Each row comes from the steps of one path. Every step used is in the known rows, and no mark comes twice. Write the path behind each row, first mark first.
In the rows, zero is written as 128.
Known rows
sotugen, vifikob, sogi, seneg: [156  92 138 150 114 109  74 131 107 111 121 141 127 216 108 155 137 136
 162 136 116 128 135  73  72 165 128]
befib, sotugen, vifikob: [128 112 129 173 142 114 114 118 138  98 108 105 144 134 134 114 144 117
 148 147 108 113 112 113 100 142 154]
sotugen, vifikob, ronebiz: [125 114 127 131 144 120  78 159  82 120  98 138 166 188 141 155 157 120
 194 158 107  86 130 113 100 134 142]
sotugen, vifikob: [126 101 118 143 119 112  83 120  91 124 123 130 167 177 114 142 141 135
 163 148  97 103 140 103 102 138 139]
mego, mediz, vifikob, sogi, seneg, golak: [178 110 200 125  93 126  87 192 116  84 180 140  99 178  55 155 138 140
 110 112 112 131 133  80  84 167 117]
sotugen, vifikob, sogi, seneg, golak, mego: [178  70 151 116  86 110  69 152  98 130 152 145 113 226 133 179 121 136
 164 146 102 115 126 101  69 161 128]
doko, vifikob, sogi, seneg, golak, mego, ronebiz: [157  97 150  76  90 118 118 166 103  97 143 139  76 194  93 170  94 113
 126 145 141 100 104  84  61 144 113]
golak, seneg, sogi: [194 125 158  68 101 115 135 157 101 143 119 134  82 151 144 116 158 148
 107 171 102 142 108 164 117 129 137]
mediz, vifikob, mego, ronebiz: [121 192 150 106 125 148  63 149  90  52 105 155 141 181 132 141 114 132
 164 137 136 149 125 127  96 198 126]
sotugen, vifikob, sogi, seneg, golak, mego, mediz: [177  71 171 111  88 101  72 176  91 123 166 127 108 216  97 175 125 134
 154 134  97 105 131  92  66 165 131]
mediz, vifikob, sogi, seneg: [172 135 151 143 117 149  76 121 132  96 146 172 122 196 116 152 145 137
 137 126 139 151 117  79  83 174  99]
doko, vifikob, sogi, seneg, golak, mego: [164  87 147  90  96 128 131 148 121 130 147 148  95 191  97 157 110 117
 130 148 148 102 100  78  69 139 112]
sogi, seneg, golak: [207  83 154 126  53 115  99 131 159 100 170 145  84 177 118 155 126 132
  96 139 114 134 124 125  88 130 130]
doko, vifikob: [111 119 114 118 128 129 146 117 117 126 117 136 152 143  76 120 129 117
 130 148 143  89 114  83  99 116 120]
sotugen, vifikob, doko: [110 118 124 125 134 104  92 115  92 116  98 126 156 206 139 134 164 122
 198 130 116  96 151  81 122 153 141]
befib, mego: [100 128 128 148 149 134 133 155 163 132 126 116  97 105 134  91 137 112
 138 125 134 140 143 119 118 160 158]
befib, mediz, vifikob, sotugen: [143 142 172 166 145 126 115 120 165  71 129 113 146 122 163  93 136 122
 143 138 124 131 124  92 125 133 135]
sogi, seneg: [176 121 130 138 101 116 101 103 165 106 148 130 106 161 113 133 140 126
  98 128 133 128 120 114  90 140 123]
sogi, seneg, golak, mego, vifikob: [196  84 161  88  44  97  90 154 135 127 191 116  87 176 131 173 125 136
 103 143 112 121 114 150  66 150 125]
seneg, golak, mego: [174  84 157  74  71 128 122 167 111 157 184 136 102 143 167 169 100 125
 132 146 102 113 116 169 123 120 129]
golak, seneg: [148 121 135  80 137 120 125 144  99 166 116 140 111 137 146 108 167 136
 114 165 145 137 120 156 130 133 139]
golak, mego, vifikob, doko: [ 97 147 141  52 127  97 122 159  89 161 140  81 127 152 174 155 142 121
 171 120 137  97 120 152 110 171 122]
befib, sotugen, vifikob, mego, ronebiz: [110 149 144 145 145 112  95 152 117  55  76 102 123 153 144 116 114 112
 168 145 122 129 112 126  87 183 166]
golak, mego, mediz, vifikob, sogi: [142 140 168  74 140 130 107 180  94 151 182 116 128 144 114 156 123 122
 139 117 120  98 112 130 103 162 108]
befib, mediz: [116 115 141 172 150  98 145 132 166 106 142  94 113 103 173  97 115 121
 108 119 119 139 124  94 129 108 132]
vifikob, mego: [110 168 147 105 140 142 120 150 124 112  81 134 131 153 154 111 106 127
 171 131 157 157 126 141 121 184 144]

Which path is each row?
[192  88 168  97  87 126 111 167 135 130 161 145  57 188 147 171 107 128
 129 127 136 148 113 115  90 158 116] | vifikob, sogi, seneg, golak, mego
[205 104 179  82  64 112  85 147 140 106 198 134  92 199 120 163 146 119
 118 126 116 101 122 116  86 156 121] | sogi, seneg, golak, mego, mediz, vifikob, doko
[159 164 165 120 121 162  91 114 128  85 113 153 167 150 116 124 159 129
 172 153 132 120 129 125 122 159 129] | mediz, vifikob, sotugen
[ 79 147 146  99 121  90 122 160  97 112  99  85 122 161 138 137 162 136
 169 109 140 126 144 111 111 176 132] | mego, vifikob, doko
[176  90 194  73  80 133 109 210  93 137 197 139  99 160 122 177 108 131
 132 130 102 114 120 136 108 146 119] | seneg, golak, mego, mediz, vifikob, sogi
[218  92 175  93  54 115  78 152 141 113 212 136 101 181 104 169 130 128
  96 139 104 107 114 130  73 147 118] | sogi, seneg, golak, mego, mediz, vifikob
[163  96 159  58  67 114 106 188  87 113 178 126  77 147 159 186  82 121
 122 144  97 112 122 177 114 127 133] | seneg, golak, mego, ronebiz
[106 139 160 149 148 132 109 186 146 111 157 110 114 110  74  92 153 118
 126 116 121 123 148  96 101 178 150] | befib, mego, mediz, vifikob
[195 114 163 110  88 146  71 140 120 114 174 174 111 204 140 173 131 135
 139 137 125 141 109 105  80 170 100] | mediz, vifikob, sogi, seneg, golak, mego
[115 151 181 135 150 142 113 186 155  95 134 107 115 106  72  83 160 114
 150 126 129 119 151 107 110 186 164] | befib, mego, mediz, vifikob, sotugen
[163  87 166  85  98 119 135 175 116 124 158 134  90 184  64 153 113 117
 119 136 142  93 105  72  64 142 115] | doko, vifikob, sogi, seneg, golak, mego, mediz
[128 177 148 121 131 160  79 128 114  96 108 166 166 178 140 124 129 136
 172 139 141 150 121 120 104 193 122] | mediz, vifikob, mego
[189 122 167  99  82 137  61 159 102  82 174 166  90 208 134 188 116 133
 133 134 119 139 113 112  72 176 101] | mediz, vifikob, sogi, seneg, golak, mego, ronebiz
[193 112 166 138  87 148  71 140 128  93 157 180 109 208 116 164 136 144
 134 133 126 156 121  84  81 168 104] | mediz, vifikob, sogi, seneg, golak
[152  85 175  67  66 111 118 208  87 152 172 117  88 160 157 187 102 143
 143 139 108 132 120 159  97 155 126] | seneg, golak, mego, vifikob, sogi
[187  98 172  86  81 117  97 185 115  95 158 139  37 191 144 185  92 125
 123 123 131 147 117 123  82 163 118] | vifikob, sogi, seneg, golak, mego, ronebiz
[125 120 136 164 165 120 110 150 133  97  90 113 140 143 154 126 158 103
 171 156 115  99 104 119 100 139 156] | befib, sotugen, vifikob, ronebiz
[ 94 153 154  92 141 128 140 169 108 104  95 118 147 154  56 104 114 118
 149 136 159  99 118  85  89 165 137] | doko, vifikob, mego, mediz
[148 107 189 146 111 130  98 206 156  95 172 129  70 150  73 114 144 123
 122 115 122 145 147  82  79 194 148] | befib, mego, mediz, vifikob, sogi, seneg, golak
[143  98 174 116  71  94  99 194 107 104 137 110  78 181 108 171 128 158
 129 122 131 165 130 110  61 182 123] | mego, vifikob, sogi, seneg, golak
[114 124 134 158 155 110 120 115 138  94  89 103 135 158 152 107 164 105
 175 131 123 105 120  93 115 157 157] | befib, sotugen, vifikob, doko
[100 185 151  86 133 126  99 177  94  59  77 122 100 156 150 134  83 121
 161 127 149 154 131 149 109 193 147] | vifikob, mego, ronebiz
[166 134 170  79 125 122  94 167 111 139 192 116 118 161 105 157 129 120
 122 117 124  98 107 122  85 171 106] | golak, mego, mediz, vifikob, sogi, seneg
[111 150 175  98 108 110 116 171 109  95  90  80 136 126 106 132 150 143
 167 142 136 129 139 150 104 172 150] | mego, vifikob, sotugen
[127 160 138 120 137 144  95 105 114 100 122 157 152 188 146 129 171 124
 173 119 136 118 134  85 129 162 113] | mediz, vifikob, doko
[114 139 140 157 149 124 107 133 137  91  80 109 146 151 147 103 132 115
 174 149 126 130 110 121  95 178 164] | befib, sotugen, vifikob, mego
[110 135 159 118 130 111  79 171  82 102 102 115 164 186  91 125 125 134
 182 136 112 113 145 107  92 188 156] | sotugen, vifikob, mego, mediz
[159 133 184 130 123 125  91 175 119  88 164 129 115 168  51 143 144 137
 112 106 126 127 130  76  84 173 111] | mego, mediz, vifikob, sogi, seneg
[104 145 166 140 167 137 104 210 143 108 140 117 114 120  92 101 163 107
 145 123 128 112 142 101 101 178 152] | befib, mego, mediz, vifikob, ronebiz
